What can hang from each mark
Q_445: Q_432 Q_659
Q_172: Q_760
Q_86: Q_659
Q_814: Q_86 Q_760
Q_760: Q_172 Q_456 Q_617 Q_659 Q_814
Q_659: Q_86 Q_445 Q_760
Q_432: Q_445
Q_617: Q_760
Q_456: Q_760

Known rows, with every way that one mark hangs from another
Q_86[Q_659[Q_445[Q_432]]]: [ 0.350  1.312  2.289 -0.803 -0.991  0.048  0.501 -4.034  1.476  1.172
  1.615 -1.974 -3.262  1.872  2.717  0.600 -2.673 -0.858  3.027 -1.062
  0.746  3.185  1.104  2.482  0.739]
Q_659[Q_86 Q_760[Q_456 Q_814]]: [ 0.706  2.246  0.583 -3.971 -2.328  0.747  0.637 -0.022  2.005  1.845
 -1.727  2.607 -2.187  2.442  1.400  0.896  1.653  1.594  2.014 -2.140
 -4.672 -0.499 -0.245 -0.260  2.629]
Q_172[Q_760[Q_456 Q_617 Q_659[Q_86] Q_814]]: [-1.658 -1.193 -0.288 -4.366 -1.911 -0.850  3.573 -0.511  1.277  0.562
 -3.335  2.153 -2.866 -0.357 -0.744 -0.173  1.818  1.791  3.467 -1.943
 -3.734  0.179 -0.513  0.048  2.812]
Q_432[Q_445[Q_659[Q_86 Q_760[Q_456]]]]: [-0.036  2.829  0.301 -1.694 -2.254  1.173  3.380 -1.880  1.312  1.622
 -2.517  1.128 -2.045  1.388  1.389  1.238 -0.340 -0.117  4.622 -0.653
 -3.558  0.575 -2.850  0.718  3.117]
Q_445[Q_432 Q_659[Q_86 Q_760[Q_456]]]: [ 0.763  3.253  1.249 -2.949 -2.023  1.445  3.016 -2.705  2.303  1.023
 -1.660  1.271 -4.482  3.241  2.370  2.679 -0.287 -0.334  4.317 -2.853
 -3.178  0.215 -0.911  1.821  4.846]
Q_432[Q_445]: [-1.371  0.080  0.395  0.336  0.008  0.722  1.118 -0.696 -1.323 -0.362
 -0.579  0.419  1.113  0.201 -0.081 -0.484 -1.747 -0.444  1.007  1.617
 -1.500  0.660 -2.179  0.648  0.686]
Q_659[Q_86 Q_445[Q_432] Q_760[Q_456]]: [-0.169  3.488  2.714 -3.514 -2.630  0.900  1.149 -2.488  2.226  2.284
  0.126  0.843 -2.577  5.312  5.275  2.369 -1.284 -0.379  4.379 -3.820
 -4.468  2.662 -1.319  3.358  5.199]
Q_432[Q_445[Q_659[Q_86]]]: [-0.177  1.303 -0.298 -0.589 -1.380  1.918  2.472 -2.304  1.094 -0.328
 -2.184 -0.596 -0.921  0.462 -0.479  0.646  1.148 -1.034  3.525  0.976
 -1.492  0.701 -2.210  0.191  1.997]
Q_456[Q_760[Q_172 Q_617 Q_814]]: [-1.220 -3.122  1.955 -3.499 -1.779 -0.716  1.752 -1.942 -0.002 -1.489
 -2.554  1.891 -1.546 -2.320 -2.411 -1.875  2.488  4.356 -0.958 -2.852
  1.354 -1.358 -0.027  0.285  3.223]
Q_760[Q_172 Q_456 Q_617 Q_659[Q_86 Q_445]]: [-3.870 -1.919  0.780 -3.875 -2.462 -3.368  4.270 -2.597  0.804 -1.479
 -2.883  3.170 -2.878 -1.336  2.322 -1.074  1.102  2.178  1.862 -4.268
 -0.501  3.665 -0.594 -1.135  4.273]
Q_814[Q_86[Q_659[Q_445]] Q_760[Q_172 Q_456]]: [ 0.997  4.440  1.855 -3.760 -2.742 -0.747  1.539 -4.123  1.927  3.629
 -0.231 -0.937 -5.706  0.480  1.634  1.158 -3.437  2.698  3.543 -5.010
  0.924  4.501  1.695  1.378  1.125]
Q_86[Q_659[Q_445 Q_760]]: [ 1.678  2.519  2.254 -0.825 -1.478 -0.097  0.557 -3.301  2.128  4.077
  1.381 -2.225 -3.048  2.231  3.118  1.109 -1.897 -0.024  4.093 -2.761
 -0.020  2.496  0.754  3.009 -0.090]
Q_659[Q_86 Q_760]: [ 1.766  2.713  1.282 -1.612 -1.189  2.222  0.543 -0.308  1.628  2.426
 -0.515 -0.360 -0.492  3.700  1.370  1.502  1.843  0.759  2.257 -2.895
 -3.111 -0.421 -0.870  1.828  1.675]
Q_172[Q_760[Q_456 Q_617 Q_659[Q_445] Q_814]]: [-2.692 -1.859  0.059 -4.035 -1.706 -2.466  3.139 -1.981  1.099  0.885
 -2.189  1.689 -3.284 -1.112  0.763  0.219 -0.684  0.269  4.429 -1.872
 -2.266  2.245 -0.497  1.453  3.230]
Q_760[Q_456 Q_617 Q_659[Q_86 Q_445]]: [-2.954 -0.682 -0.088 -3.557 -2.259 -2.440  3.236 -1.390  1.490 -0.644
 -1.942  2.040 -2.189 -0.528  2.364 -0.377  0.735  1.755  3.251 -2.127
 -1.463  3.124 -0.524 -0.734  2.986]
Q_432[Q_445[Q_659[Q_86 Q_760[Q_172 Q_617]]]]: [-0.761  0.585  1.748 -1.975 -2.097  1.493  4.353 -3.685  0.481  0.456
 -3.544  1.011 -1.468  0.882  0.169 -0.457  1.427  0.100  3.106 -3.276
 -2.187  0.886 -3.302  1.023  4.261]
Q_86[Q_659[Q_445]]: [ 0.992  1.227  1.250 -0.270 -1.254 -0.798  0.128 -2.929  1.809  2.159
  1.305 -2.464 -2.497  0.327  2.140  0.015 -1.153 -0.220  2.807 -0.639
  1.439  2.794  1.305  1.104 -0.882]
Q_617[Q_760[Q_172 Q_456 Q_814[Q_86[Q_659]]]]: [ 1.474  2.592  2.920 -3.425 -0.665 -0.011  1.719 -2.251  2.190  2.931
 -0.397  0.841 -4.238 -0.041 -0.929 -0.852 -1.713  2.661  0.983 -3.846
 -0.142  0.493  2.626 -0.171  1.128]
Q_659[Q_445 Q_760]: [ 0.534  1.858  1.651 -1.042 -1.097  0.328 -0.010 -2.243  1.458  2.768
  0.876 -0.908 -0.929  2.886  3.075  1.938 -1.312 -1.082  3.513 -2.865
 -1.377  2.211 -0.851  3.611  2.183]
Q_456[Q_760[Q_172 Q_659[Q_86]]]: [-0.657 -0.714  0.753 -2.244 -1.281 -0.130  2.818 -1.497  1.152 -1.158
 -1.966  0.098 -2.589 -0.679 -2.107  1.561  1.939  4.684  2.133 -2.430
  1.640 -0.889  0.370  2.223  2.886]
Q_814[Q_86]: [ 1.292  2.611 -0.475 -1.376  0.267  1.545  0.204 -0.339  1.052  1.022
  0.319 -0.691 -1.277  0.313 -0.945  1.176 -0.266  1.361  1.016 -1.147
  0.059  1.033  0.561  0.523 -0.123]
Q_659[Q_86 Q_445 Q_760[Q_172 Q_456]]: [-0.403  2.259  2.305 -3.347 -3.096 -0.684  1.567 -2.270  2.109  2.643
 -0.995  1.305 -2.434  2.816  4.460  0.893  0.662  0.649  2.881 -5.303
 -2.768  2.846 -1.376  1.457  4.517]
Q_760[Q_172 Q_456 Q_617 Q_659[Q_445[Q_432]]]: [-5.192 -2.923  1.868 -3.257 -1.387 -3.913  4.579 -3.662 -0.762 -2.772
 -2.268  4.105 -3.672 -1.299  2.534 -0.695 -2.693  1.023  1.645 -3.839
  0.089  4.111 -0.453  0.495  5.416]
Q_659[Q_445[Q_432] Q_760[Q_456 Q_814[Q_86]]]: [-0.364  3.645  1.893 -4.921 -1.786  0.873  0.706 -3.399  2.380  1.834
  0.209  2.052 -4.428  3.573  3.254  3.126 -3.355  0.241  4.640 -3.224
 -3.615  3.325  0.167  3.603  5.006]

Rows
[ 0.514  2.774  2.158 -4.221 -2.386 -0.775  2.864 -3.054  0.473  2.810
 -1.776  0.673 -4.934 -0.850 -0.136 -1.337 -2.180  4.647  0.998 -5.842
  0.514  2.620  1.288 -0.638  0.747]
Q_814[Q_86[Q_659] Q_760[Q_172 Q_456 Q_617]]
[-2.252 -0.703  2.259 -3.250 -0.618 -2.267  2.416 -2.857  1.729  0.251
 -1.066  2.156 -3.064 -0.120  0.473  0.554 -2.369  0.262  2.667 -3.138
 -0.145  1.616  1.507  1.510  3.771]
Q_617[Q_760[Q_172 Q_456 Q_659[Q_445] Q_814]]
[-0.260 -1.695  0.889 -2.649 -0.941  0.529  1.261 -0.973  0.262  1.259
 -1.786  0.232 -0.723 -0.092 -1.173 -1.133  1.641 -0.111  1.286 -1.894
 -2.266 -0.475 -0.879  1.019  1.714]
Q_172[Q_760[Q_617 Q_814]]
[-0.120  1.774 -1.155 -3.681 -1.037 -0.323  0.304  0.078  1.450  0.107
 -1.061  2.636 -3.071 -1.115 -0.641  0.438 -0.267  2.093  0.782  0.009
 -1.717  0.865  1.230 -1.869  0.904]
Q_760[Q_456 Q_814[Q_86]]
[-3.804 -3.101 -0.027 -4.873 -2.206 -2.791  4.141 -1.431  0.478 -3.101
 -4.534  5.327 -3.444 -2.479 -0.767 -1.676  2.606  3.232  0.139 -2.825
 -1.582  1.022  0.449 -3.118  3.746]
Q_760[Q_172 Q_456 Q_617 Q_659[Q_86] Q_814]
[-1.904 -0.334  1.448 -1.811 -1.785 -1.062  4.793 -2.929 -0.742  0.429
 -3.506  2.881 -2.338 -1.257  1.035 -1.031 -1.534  0.417  2.469 -2.604
 -1.660  1.114 -3.197  0.031  4.011]
Q_432[Q_445[Q_659[Q_760[Q_172 Q_456 Q_617]]]]
[ 0.560  1.615  0.498 -1.711 -1.239  2.306  2.066 -3.054  2.220 -1.146
 -1.301 -0.530 -3.024  2.142  0.378  2.074  1.315 -1.367  3.032 -0.992
 -0.997  0.349 -0.257  1.267  3.449]
Q_445[Q_432 Q_659[Q_86]]
[ 0.125  1.726  0.690 -4.811 -1.549  0.063  1.724 -0.700  1.068  1.937
 -1.851  3.391 -2.857  0.238  0.490 -0.192 -0.199  3.094  1.410 -3.540
 -3.332  0.446 -0.084 -0.421  2.570]
Q_659[Q_760[Q_456 Q_617 Q_814[Q_86]]]
[-0.762 -1.314 -0.345 -2.605 -0.546 -0.227  1.327 -0.940  1.076 -1.524
 -1.442  0.814 -2.544 -1.649 -3.223  2.021  0.355  3.765  2.769  0.671
  1.174 -1.661  1.492  2.355  1.690]
Q_456[Q_760[Q_659 Q_814]]
[ 1.851  5.529  1.123 -3.496 -2.607  0.077  0.556 -3.123  2.478  4.450
  0.623 -1.960 -5.016  1.315  1.828  1.836 -3.825  2.388  4.622 -3.341
 -0.063  4.015  1.790  1.734 -0.069]
Q_814[Q_86[Q_659[Q_445]] Q_760[Q_456]]
[ 0.960  1.379  1.793 -2.590 -1.648  1.863  1.487 -0.723  1.178  2.055
 -1.397  0.461 -0.065  2.919  1.302 -0.391  2.725  1.730  1.410 -4.349
 -3.193 -0.434 -1.487  1.001  2.309]
Q_659[Q_86 Q_760[Q_617]]
[-1.342  0.126  1.017 -1.218 -0.056  0.255  2.365 -2.964  0.876  1.057
  0.133 -1.474 -2.557  2.266  1.240  3.232 -2.744 -1.907  5.736 -1.747
 -1.189  2.459 -0.661  5.691  3.183]
Q_172[Q_760[Q_659[Q_445[Q_432]]]]
[-1.152  0.967  3.686 -1.906 -1.015  0.359  1.352 -4.359  0.486  0.948
  0.241  0.706 -2.310  3.841  3.625  1.984 -2.672 -1.392  2.762 -5.002
 -1.282  3.109 -1.040  4.842  5.234]
Q_659[Q_445[Q_432] Q_760[Q_172]]
[ 0.461  3.406  1.462 -2.978 -2.894  0.059  0.693 -1.276  2.561  3.347
 -0.047  0.340 -1.731  3.558  4.570  1.584  0.269  0.365  4.013 -3.381
 -3.616  2.266 -1.195  1.824  3.213]
Q_659[Q_86 Q_445 Q_760[Q_456]]
[-0.369  1.421  0.674 -4.188 -2.438 -1.971  1.349 -3.463  2.106  1.035
 -1.004  1.663 -5.848 -1.780  0.909 -0.402 -1.045  2.262  1.686 -2.658
  0.473  3.894  2.315 -1.440  1.400]
Q_760[Q_172 Q_456 Q_814[Q_86[Q_659[Q_445]]]]
[-2.011 -2.138  0.318 -3.152 -0.892 -0.717  2.474 -2.897  1.238  0.597
 -1.774  0.031 -2.311 -0.127 -0.308  0.767  0.376 -0.695  4.731 -2.067
 -1.370  2.062 -0.316  2.992  2.732]
Q_172[Q_760[Q_617 Q_659[Q_445] Q_814]]
[-3.782 -2.084  2.339 -3.372 -1.491 -0.683  3.950 -4.639  0.742 -2.782
 -2.182  1.614 -2.502  1.213  1.548  0.168  0.829  0.577  2.484 -4.665
 -0.331  3.796 -0.573  1.845  5.480]
Q_760[Q_172 Q_617 Q_659[Q_86 Q_445[Q_432]]]
[-1.283 -0.011  1.346 -1.914 -0.647 -0.069  1.911 -2.917  1.249 -0.928
  0.176 -0.759 -2.817  0.721 -0.058  3.273 -2.183  2.208  4.594 -0.723
  1.434  1.069  0.373  5.306  3.621]
Q_456[Q_760[Q_659[Q_445[Q_432]]]]
[-1.411 -0.470  2.060 -3.724 -1.868  0.608  2.889 -3.229  1.844 -1.015
 -1.050 -0.472 -2.290  1.345  0.255  1.579  0.848  3.492  4.426 -2.823
  0.156  1.032 -0.552  4.249  4.775]
Q_456[Q_760[Q_617 Q_659[Q_86 Q_445[Q_432]]]]
[-4.260 -3.448  0.256 -2.346 -0.825 -4.279  4.587 -0.909 -1.373 -2.326
 -3.164  4.551 -2.675 -3.533  0.143 -2.003 -0.787  2.936 -0.508 -2.918
  0.650  1.523 -0.184 -2.259  2.668]
Q_760[Q_172 Q_456 Q_617 Q_659]
[-0.215 -2.032  1.019 -3.330 -1.531  0.020  0.844 -0.919  0.634 -0.635
 -1.687  1.032 -0.928 -1.545 -2.285 -1.091  2.166  4.079  0.210 -1.005
  0.434 -2.006  0.193  0.618  2.056]
Q_456[Q_760[Q_617 Q_814]]
[ 0.047  1.618  0.468 -0.186 -0.742  1.457  2.708 -2.598  0.269  1.210
 -1.717  0.028 -1.447  0.689  0.158  1.395 -1.790 -1.273  4.206 -0.224
 -1.564  0.387 -2.460  2.277  2.288]
Q_432[Q_445[Q_659[Q_760]]]
[ 3.279  4.687  1.080 -1.601 -0.377  1.869  1.013 -1.884  2.047  4.061
  0.852 -1.771 -3.794  1.659  0.096  1.586 -1.679  2.549  3.260 -3.062
 -0.139  1.217  1.454  2.060 -1.089]
Q_814[Q_86[Q_659[Q_760]]]
[ 0.695  0.465  0.372 -3.603 -0.708  1.783  1.494 -1.296  1.226  2.106
 -1.565 -0.259 -1.853  0.170 -1.905 -0.155  1.429  1.101  2.230 -2.779
 -2.239  0.366 -0.418  1.437  1.620]
Q_172[Q_760[Q_617 Q_814[Q_86]]]
[-1.277  0.483 -0.621 -3.892 -2.191 -0.804  2.131 -1.630  2.670  1.458
 -1.738  0.433 -3.593  0.992  0.965  2.290  0.449 -0.165  5.890 -1.193
 -3.330  2.005  0.043  2.052  3.257]
Q_172[Q_760[Q_456 Q_659[Q_86 Q_445] Q_814]]
[ 0.772  1.756  1.467 -1.224 -0.507  1.787  2.381 -3.543  1.277  0.437
 -0.896  0.333 -3.641  2.539  1.101  2.916 -1.709 -1.601  3.851 -2.335
 -1.102  0.116 -0.502  3.541  3.773]
Q_445[Q_432 Q_659[Q_760]]
[ 1.223  2.749  3.314 -1.294 -1.261  0.721  0.880 -4.391  1.668  3.135
  1.630 -1.751 -3.721  3.770  3.605  1.668 -3.407 -0.603  4.442 -3.021
 -0.860  2.881  0.673  4.464  1.576]
Q_86[Q_659[Q_445[Q_432] Q_760]]
[-0.331  1.728  1.898 -2.083 -1.746  1.856  0.115 -3.012  2.104 -0.132
  0.534 -1.054 -1.036  4.240  2.962  1.721  0.558 -1.545  3.053 -1.746
 -2.080  2.923 -0.605  2.670  3.732]
Q_659[Q_86 Q_445[Q_432]]
[-0.433  0.440  3.316 -2.643 -2.685 -2.832  2.776 -3.732  0.956  3.260
 -0.646  0.875 -4.089  0.029  3.963 -1.734 -1.783  1.902  2.189 -5.451
 -0.052  3.291  0.004  0.510  1.934]
Q_86[Q_659[Q_445 Q_760[Q_172 Q_456 Q_617]]]
[-2.404 -0.570 -1.607 -4.800 -0.824 -1.750  3.187 -0.649  0.891 -1.608
 -2.854  4.161 -3.964 -2.851 -1.722 -0.122 -0.365  3.705  1.661 -1.116
 -1.099  1.520  1.318 -1.991  1.835]
Q_760[Q_456 Q_617 Q_659 Q_814[Q_86]]
[-0.923  2.418  2.879 -2.790 -0.644  0.365  2.500 -2.304  2.577  1.418
  0.497  0.022 -2.327  3.795  2.285  2.086 -2.775  0.019  4.759 -2.954
 -2.247  1.638  0.468  3.515  4.357]
Q_617[Q_760[Q_456 Q_659[Q_86 Q_445[Q_432]]]]
[-0.589 -0.206  2.797 -2.609 -0.609 -1.072  1.256 -0.910  0.799  1.019
 -0.994  2.453 -1.637  0.025 -0.287 -1.391 -1.085  0.775 -0.659 -2.997
 -1.079 -0.761  0.969 -0.446  2.599]
Q_617[Q_760[Q_172 Q_456 Q_814]]
